Known rows, with every way that one mark hangs from another:
kubabur{zevigi{fifezu lutep}}: [.09, .00, .08, .05, .16, -.08, -.04, .18, -.08, .29, -.15, -.44, -.03, .00, .10, .15, .19, .13, .04, .09, .00, -.26]
kevir{fotek{fifezu{zevigi}}}: [.04, -.18, .06, .11, .07, .28, -.13, -.10, -.25, .08, .38, .02, -.20, -.24, .00, .02, .07, .20, -.13, .01, -.09, -.04]
fotek{fifezu{zevigi} kevir kubabur vinufa}: [.01, -.23, -.16, -.23, -.06, .30, -.23, -.08, -.03, -.66, .24, .24, -.07, -.23, .13, .00, .09, -.11, -.22, -.01, .17, .09]
zevigi{fifezu{fotek{kubabur}} lutep ruzo}: [-.11, -.10, -.06, .05, -.14, -.17, -.12, .09, .08, .00, .11, .12, .30, .27, -.01, -.29, .18, -.33, -.01, .01, .14, -.20]
fifezu{fotek zevigi{lutep ruzo}}: [-.05, -.06, -.06, .30, .01, -.22, .10, -.15, .08, .34, -.05, -.02, .16, .29, -.09, -.23, -.02, .06, .11, .04, .02, -.19]
ruzo{zevigi{fifezu{fotek} lutep}}: [.08, -.03, .04, .10, -.04, -.22, .04, .14, .07, .43, .03, .03, .02, .14, .02, -.07, .11, .01, .25, -.20, .05, -.03]
kevir{fotek{fifezu{zevigi{lutep}} vinufa}}: [.11, -.12, .04, -.01, .02, .15, -.08, .05, -.13, -.02, .35, .10, .05, -.19, -.11, .27, .05, .37, -.04, -.01, -.09, .22]
bitasu{zevigi}: [.19, .10, .03, .10, .18, .27, .16, -.08, -.15, .35, -.22, -.22, -.28, -.02, .00, .07, -.25, -.18, .02, -.22, -.19, -.16]
kevir{fotek{kubabur{zevigi{ruzo}} vinufa}}: [-.10, .14, .03, -.15, -.09, -.02, .04, -.17, .02, -.38, .21, .22, .05, -.26, -.18, -.08, -.03, .04, .04, .08, -.06, .06]
ruzo{zevigi{fifezu{fotek{vinufa}}}}: [.01, .05, .05, -.16, -.02, -.08, .19, .05, .19, .03, .04, .35, -.03, -.14, -.03, -.01, .07, -.05, .30, -.09, .05, .20]
gigikub{lutep}: [.21, .13, -.07, -.02, .01, .33, .42, .12, -.10, .63, -.62, -.39, -.20, .13, -.13, -.03, -.25, -.03, -.08, -.09, -.24, .07]
ruzo{zevigi}: [.15, .11, .03, .07, .04, .19, .42, -.03, -.10, .52, -.34, -.28, -.28, -.15, -.11, -.09, -.22, -.05, .17, -.27, -.14, -.03]
kubabur{fotek zevigi}: [-.18, .11, .06, -.02, .07, .15, .15, -.03, .05, .03, -.04, -.24, -.20, -.03, -.05, -.05, -.12, .18, .05, .02, -.21, -.01]
fifezu{fotek{kevir kubabur{zevigi{ruzo}} vinufa}}: [-.19, .01, -.21, -.25, -.11, -.10, -.01, -.23, .32, -.72, .14, .51, .07, .00, -.02, -.22, -.08, -.08, .03, .10, .19, .09]
kubabur{fotek{vinufa} zevigi{fifezu}}: [-.20, .13, .13, -.23, .07, -.01, .03, .11, .17, -.37, .00, .05, -.04, -.19, .06, .15, .14, .10, .11, .21, -.07, .16]
ruzo{zevigi{fifezu lutep}}: [.19, .03, .11, .11, .02, -.12, .18, .21, -.10, .50, -.29, -.33, -.04, -.03, .05, .05, .10, -.07, .19, -.20, .02, -.08]
kubabur{zevigi{fifezu{fotek{vinufa}} ruzo}}: [-.18, .09, .02, -.14, .05, -.25, .05, .00, .26, -.21, .00, .29, .09, -.13, .07, -.03, .13, .01, .19, .32, .14, -.03]
kevir{fotek{kubabur{zevigi} vinufa}}: [-.02, .07, .01, -.23, -.03, .19, -.06, -.14, -.01, -.34, .37, .16, -.06, -.25, -.21, .04, .01, .17, .00, -.04, -.18, .10]
bitasu{zevigi{fifezu{fotek{kubabur vinufa}}}}: [.01, -.03, .00, -.18, .00, .02, -.38, -.06, .11, -.38, .39, .48, .04, .03, .09, .00, .15, -.35, .04, -.13, .03, -.01]
kevir{fotek{fifezu kubabur{zevigi} vinufa}}: [-.05, -.02, .00, -.28, -.05, .30, -.30, -.03, -.10, -.43, .60, .19, -.10, -.40, -.08, .14, .06, .22, -.12, .00, -.07, .12]
bitasu{zevigi{fifezu lutep ruzo}}: [.15, .09, .12, .23, .11, -.28, .00, .11, -.13, .30, -.36, -.21, .07, .09, .19, .10, .02, -.34, .07, -.08, .08, -.24]
fotek{fifezu vinufa}: [.07, .00, -.07, -.30, .07, .55, .30, .16, -.08, .07, -.14, -.08, -.13, -.31, -.10, .24, -.23, .02, -.08, .02, -.09, .17]
zevigi{fifezu lutep ruzo}: [.05, .02, .04, .09, .05, -.09, .29, .23, -.08, .33, -.48, -.31, .15, .06, .02, .00, .05, -.26, .02, .08, .07, -.17]
kevir{fotek}: [.09, .00, .03, -.03, .06, .42, .38, -.04, -.15, .24, -.02, -.05, -.17, -.10, -.27, .00, -.19, .05, -.04, -.10, -.26, .07]
kubabur{fotek{kevir}}: [-.10, -.01, -.09, -.15, -.02, .34, .40, .00, .08, -.32, -.25, .07, -.16, .06, -.06, -.12, -.25, -.11, -.08, -.07, -.10, .24]
bitasu{zevigi{fifezu{fotek} lutep{gigikub}}}: [.21, .06, .04, .17, .07, -.29, -.26, .07, .01, .40, -.16, .02, .02, .48, .17, .16, .01, -.15, -.03, -.17, .04, -.01]

Rows:
[-.01, .19, .03, .10, -.01, -.13, .06, .05, .06, .36, -.36, -.42, -.03, .36, -.04, .12, -.18, .27, -.04, -.05, -.17, .15] -> kubabur{fotek zevigi{lutep{gigikub}}}
[-.04, .00, .11, -.25, -.01, .03, -.27, .00, -.02, -.50, .44, .22, .01, -.29, -.03, .09, .29, .05, -.01, .09, -.04, .04] -> kevir{fotek{kubabur{zevigi{fifezu}} vinufa}}
[-.24, -.06, -.06, -.10, -.10, .01, .09, -.07, .15, -.75, -.04, .40, .02, -.20, .16, -.05, -.07, -.05, -.06, .18, .19, .35] -> kubabur{fotek{fifezu{zevigi{ruzo}} kevir vinufa}}
[-.04, -.04, .07, -.01, -.01, .03, .04, -.11, -.10, -.20, .18, .28, .00, -.37, -.04, .06, .00, .11, -.02, .17, .04, .17] -> kevir{fotek{fifezu{zevigi{ruzo}} vinufa}}
[.06, .00, .00, .32, .05, -.14, .24, -.07, -.08, .44, -.36, -.37, .09, .13, -.06, -.12, -.04, -.03, .06, .03, .00, -.24] -> fifezu{zevigi{lutep ruzo}}
[-.18, -.01, .04, .04, -.10, -.12, .04, .07, .06, -.19, .00, .03, .20, -.06, .02, .08, -.01, .10, .02, .11, .04, .23] -> kubabur{fotek{fifezu{zevigi{lutep ruzo}} vinufa}}
[.04, -.10, -.02, .25, .02, -.04, .00, .04, -.17, .34, -.15, -.33, .05, -.03, .08, -.02, .00, .03, -.07, .07, .10, -.22] -> fotek{fifezu{zevigi{lutep ruzo}}}
[.35, .17, .00, .19, .10, -.03, .08, .01, -.16, .68, -.54, -.42, -.11, .38, .00, .25, -.32, -.09, -.07, -.31, -.15, .01] -> bitasu{zevigi{lutep{gigikub}}}
[.13, .02, -.08, .05, .00, -.16, .06, -.09, .18, .33, -.17, .04, .16, .40, -.15, .09, -.08, .23, .03, -.01, -.06, .23] -> fifezu{fotek{vinufa} zevigi{lutep{gigikub}}}
[-.01, -.13, -.18, -.13, .04, .10, .16, -.20, .25, -.40, .08, .47, -.04, .03, -.06, -.08, -.05, .10, .05, .07, .06, .19] -> fifezu{fotek{kevir vinufa} zevigi}
[-.21, .01, .04, -.08, .04, .28, -.09, .07, -.02, -.05, .19, -.19, -.23, -.17, .09, .06, -.10, .23, -.07, .07, -.10, .01] -> kubabur{fotek{fifezu} zevigi}
[.15, -.09, -.12, .20, -.06, -.21, -.04, -.02, -.10, .11, -.51, -.17, .03, .22, .25, .03, -.11, -.04, -.25, .06, .30, .06] -> fotek{fifezu{zevigi{lutep{gigikub} ruzo}} kevir}
[.03, -.08, .11, .02, -.02, -.12, -.40, .09, -.14, -.12, .43, -.09, .07, -.01, .01, .03, .36, .10, -.07, -.03, -.03, -.18] -> kevir{fotek{kubabur{zevigi{fifezu lutep}}}}
[.08, -.23, -.13, .02, .10, .30, -.06, -.06, -.12, -.17, .00, -.02, -.24, -.16, .19, -.03, -.01, .02, -.20, .03, .13, -.07] -> fotek{fifezu{zevigi} kevir}
[-.06, -.03, -.02, .08, -.02, -.17, .15, .14, .11, .24, -.14, .04, .22, .23, -.02, -.12, .07, -.17, .07, .09, .11, -.12] -> zevigi{fifezu{fotek} lutep ruzo}
[-.11, .06, .05, .05, -.06, -.03, -.06, -.21, -.11, -.14, .21, .01, -.05, -.14, -.11, -.22, -.01, -.02, -.03, .03, -.06, -.18] -> kevir{fotek{kubabur{zevigi{ruzo}}}}
[.08, .11, .13, .16, .12, -.13, .04, .01, -.14, .15, -.35, -.08, -.09, -.07, .22, -.01, .00, -.45, .05, -.01, .08, -.26] -> bitasu{zevigi{fifezu ruzo}}
[-.01, -.06, -.11, -.25, .06, -.18, -.06, .12, .29, -.45, .10, .35, .11, .07, .10, .17, .16, .22, .09, .15, .19, .16] -> kubabur{zevigi{fifezu{fotek{kevir vinufa}} lutep}}
[.03, -.09, -.06, -.03, -.02, .21, -.35, .12, -.18, .11, .28, -.40, -.06, -.04, .04, .08, .05, .14, -.16, -.09, .00, -.26] -> fotek{fifezu kubabur{zevigi{lutep}}}
[-.02, -.05, -.11, .28, -.18, -.36, -.22, -.22, .07, .27, -.09, -.02, .24, .56, -.03, -.31, .02, -.15, -.09, -.05, .11, -.12] -> fifezu{fotek{kubabur} zevigi{lutep{gigikub} ruzo}}
[-.03, -.19, .02, .21, -.16, -.08, -.37, -.08, -.24, -.07, .44, .03, .15, -.05, .01, -.14, .16, .00, -.15, -.05, .08, -.14] -> kevir{fotek{fifezu{zevigi{lutep ruzo}} kubabur}}
[.14, .07, .02, .07, -.09, -.09, -.23, -.07, -.13, .24, .07, -.24, .01, .27, -.12, .07, -.03, .21, -.16, -.15, -.13, .03] -> kevir{fotek{kubabur{zevigi{lutep{gigikub}}}}}
[-.22, .12, .13, .12, -.01, -.38, -.02, .16, .08, -.03, -.17, -.21, .14, .07, .15, -.03, .14, .01, .10, .19, .05, -.10] -> kubabur{fotek zevigi{fifezu lutep ruzo}}
[-.14, .09, -.12, -.09, -.12, -.21, -.05, -.09, .23, -.17, .19, .18, .25, .14, -.17, -.12, -.03, .07, .13, .04, .04, -.01] -> fifezu{fotek{kubabur{zevigi{lutep ruzo}} vinufa}}
[-.17, -.07, .04, -.12, -.01, .24, -.02, .00, .03, -.27, .19, .09, -.06, -.22, .02, .09, -.01, .14, -.03, .09, -.09, .25] -> kubabur{fotek{fifezu{zevigi} vinufa}}
[-.09, .05, .02, -.10, -.06, -.23, -.28, -.10, .13, -.43, .21, .54, .15, .01, .12, -.10, .12, -.50, .09, -.04, .15, -.04] -> bitasu{zevigi{fifezu{fotek{kubabur vinufa}} ruzo}}
